Each row was made from one path, in order. Every step used is in the known rows, and no mark comes twice. Write each row's path.
Known rows
bapave -> gedagu -> bunag -> vuniko: [  7   4  13   2 -10   4   2 -11   9   0  -4  -5  11  10 -24 -20  16  -3
  -1   9   5  -4   2  -1]
sigag -> bunag: [ 1 -3 -9  4  4 -1  3  8 -7  2 -1  6  6  6 -4  6 -3  0 -7  0 -1  2  1  0]
vuniko -> bunag -> sigag -> lokur: [-10  -7  -8   2 -11   4  -1  14  -2   4  -5   3  -9  -2   1   3  13   0
   3   2   2   6   2   3]
lokur -> gedagu: [  3   7  -5  -3  -1   0  -6   8  -7  -3   3   0  -7   3   2  -2  -5   1
  13   5 -10   6   1  -4]
bapave -> gedagu -> bunag -> sigag: [  0   3  19   5 -13   7   3  -2  -4   4  -6   7  17   0 -15 -21  15  -6
  14   7 -10  -3   0   3]
bapave -> gedagu -> bunag -> liti -> lokur: [  0   2  25   5 -10   9   1   2   4   4  -1  -7   1   3 -24 -12   9   3
  12  14   3  -7  -1   3]
vuniko -> bunag -> sigag -> lokur -> gedagu: [ -7   1 -13  -1 -12   3  -8  22 -10   2  -1   3 -17   0   3   0   7   2
  15   6  -6  11   3  -1]
sigag -> bunag -> liti -> lokur: [ -1  -5  -6   7   7   3   2  14  -4   3   1  -2   2   3 -18  12  -4   6
  -6   3   3  -6   1  -2]
bunag -> vuniko -> lokur: [  7  -2 -15   3   9   2   2  -8  16   0  -4  -4   4   5  -7  -9   7  -3
  -3  -7   7  -6   2  -3]
liti -> lokur -> gedagu -> bunag -> vuniko: [  8  17  -7   1   2   3  -6   9 -10  -8   7 -12   2  12 -26  -9   7   8
  12  15 -14  -5   2 -13]
vuniko -> lokur: [ 2 -2 -7  3  5  2  2 -1  8  2 -2  1  0  1  8 -7  1 -3  7 -7  0 -2 -4  2]
vuniko -> bunag -> liti -> lokur -> gedagu: [ -7   2  -2  -2  -6   7  -6  15   1  -1   4  -9 -24   7  -9   7  -6   7
   3  11  -4   5  -2  -5]
liti -> lokur -> vuniko: [ -6  13 -16  -3   4   5  -6   9 -13  -2   2  -9  -9  -2  -4   2   0   4
   7  -2   1  -4   6  -4]
bunag -> sigag -> lokur -> gedagu -> bapave: [  2   7  -7  -2 -10   3  -4  28 -12   6  -1   5   2  -6  -4   1  -1   3
  36  10 -15  -2   5   2]
lokur -> vuniko -> bunag -> liti: [ -4  -1   0  -1 -12  10   0   0   5  -2  -4  -3 -36  -4  -4   3   1   4
 -32  -9  22   2   6   6]
vuniko -> lokur -> gedagu: [  4   4 -12   0   3   2  -5   7  -1   0   0   2  -6   4  10  -8  -5  -1
  19  -2 -11   5  -3  -3]
bapave -> gedagu -> bunag: [  0   4  21   2 -12   5   2  -4   3   3  -3   1   7   6  -9 -18  11  -3
  10  10   0   2  -2   5]
bunag -> liti: [  6  -7  10   3  -4   3   3  -1   7   0  -2   0 -11  -5  -8   3  -1   3
 -12  -3  10  -6   1   4]
lokur -> vuniko -> bunag: [ -9   6 -10  -4  -8   7  -3   1  -1  -3  -2  -3 -25   3   4   1   2   1
 -18  -7  11   8   4   3]
liti -> lokur -> gedagu: [ -4  11 -13  -4   5   1  -9  16 -14  -2   6  -8  -2   6  -3   2  -6   4
  28  13 -17   2   0  -9]
lokur -> vuniko: [ -1   8 -10  -2  -1   4  -2   1  -8  -3  -1  -1 -15  -4   3  -2   0   2
  -6 -10   8  -1   7   2]
bapave -> gedagu -> bunag -> sigag -> lokur: [  0  -1  14   6 -15   5   0   9  -7   7  -6   6   9  -4 -11 -19  22  -2
  24   7   0  -1   4   6]
gedagu -> bunag -> liti -> lokur: [  4   3  17   8  -5   6   3   5  -4  -3   3  -4  -6  -1 -22  -3   6  10
  -2   8   1  -9  -1   0]

Which path is each row?
[  9   2   7   5  -5   7   3 -13  17   3  -7  -3  12  11 -17 -27  17  -5
   6   3   6  -5  -1   1] | bapave -> gedagu -> bunag -> vuniko -> lokur
[ 13   0  13   7 -15   4  -2  18  -8  -3   3   1 -28  -4  -9  -5   9  14
   8   4   7   0   4   5] | sigag -> lokur -> gedagu -> bunag -> liti
[ -1   7  -6   0   1   8  -4   8  -6  -2   0  -9 -20  -8 -11   6  -1   7
  -5  -6  12 -10   8   1] | bunag -> liti -> lokur -> vuniko
[ -5  16  -8  -6   0   4  -5  22  -6   3   7  -7   7   7  -8   4 -13   5
  36  20 -21  -2  -2  -5] | liti -> lokur -> gedagu -> bapave
[-10  -3   2   1  -4   7  -1   7   9   1   1  -9 -16   4 -12   9  -1   5
 -10   8   8   1  -3   0] | vuniko -> bunag -> liti -> lokur
[ -4  -9  10   2 -10   6   2  -1  13   1  -2  -1 -23   0  -7   6   0   2
 -25   0  14   2  -2   4] | vuniko -> bunag -> liti
[  7  -3  32   5 -16   8   5  -6   9   4  -4   2  -5   0 -18 -15   9   0
  -2   5  10  -4  -1   7] | bapave -> gedagu -> bunag -> liti
[  0   4 -15   4   6   7   0  16 -11   0  -1  -2 -12  -1 -16  11  -4   8
 -12  -7  10  -8   9   0] | sigag -> bunag -> liti -> lokur -> vuniko
[ -5  -5  -4   1 -14   9  -3  12   3   1  -3  -4 -46  -8  -1   6   9   7
 -19 -11  32   4   9  10] | sigag -> lokur -> vuniko -> bunag -> liti
[  3  10   7   5  -5  10   0   6 -10  -5   2  -5 -19  -5 -19  -5   8  12
  -8  -3  11 -10   7   3] | gedagu -> bunag -> liti -> lokur -> vuniko
[  5   3  11   7  -7   4   6   2 -10  -2  -2   9  10  -4 -15 -13  13   1
   0   2 -12  -6   0   1] | gedagu -> bunag -> sigag
[ -1   5 -14  -1  -5   2  -5  12 -10   0  -1  -3 -23  -9   6   1   9   6
   2 -10  19   0  11   5] | sigag -> lokur -> vuniko
[ 13  10   0   2  -5   2  -1   1  -5  -8   3  -3  -3  11 -20 -14   9   6
  -2   9  -7  -2   4  -8] | lokur -> gedagu -> bunag -> vuniko
[  8  -6 -23   6  13   0   5   0   9   2  -5   1  12  11 -12  -3   4  -2
 -12  -8   4  -5   1  -4] | sigag -> bunag -> vuniko -> lokur
[  9   8   2   4  -2   4   0   5  -4  -4   2   5  -6   7   2 -19   4   3
  17   1 -12   4  -5  -1] | vuniko -> lokur -> gedagu -> bunag
[ 13   4  18   5 -12   5   1   6  -5  -5   3   4 -17  -1 -13  -8   2   9
  -3   5  -2  -1   1   2] | lokur -> gedagu -> bunag -> liti
[ 14   1  13   8  -6   7   3   5   3  -3   1   5 -17   0  -6 -14   3   7
   6  -1  -2  -1  -3   3] | vuniko -> lokur -> gedagu -> bunag -> liti
[  2   3  -9  -2  -4  -1  -8  21 -12   0   3  -2 -16  -1   7   1   2   6
  24   5   0   7   5  -1] | sigag -> lokur -> gedagu
[  7  10   7   2  -9   2  -2   7 -13  -6   4   3  -6   6  -6 -11   4   6
  10   9 -12   4  -1  -3] | lokur -> gedagu -> bunag
[  4  -1   6   8 -10   3   3  13 -14   0  -2   8   0  -7 -10 -10  20   6
  10   2  -2  -3   4   5] | gedagu -> bunag -> sigag -> lokur
[  4   7  -9  -2  -1   5   0  12   5   5   1   3   3   5   4  -6 -12   0
  29   6 -16   1  -4   2] | vuniko -> lokur -> gedagu -> bapave
[  0  11  17   2 -11  12  -2   3  -4   2  -2  -7 -14  -3 -21 -14  10   5
   5   4  10  -9   6   6] | bapave -> gedagu -> bunag -> liti -> lokur -> vuniko
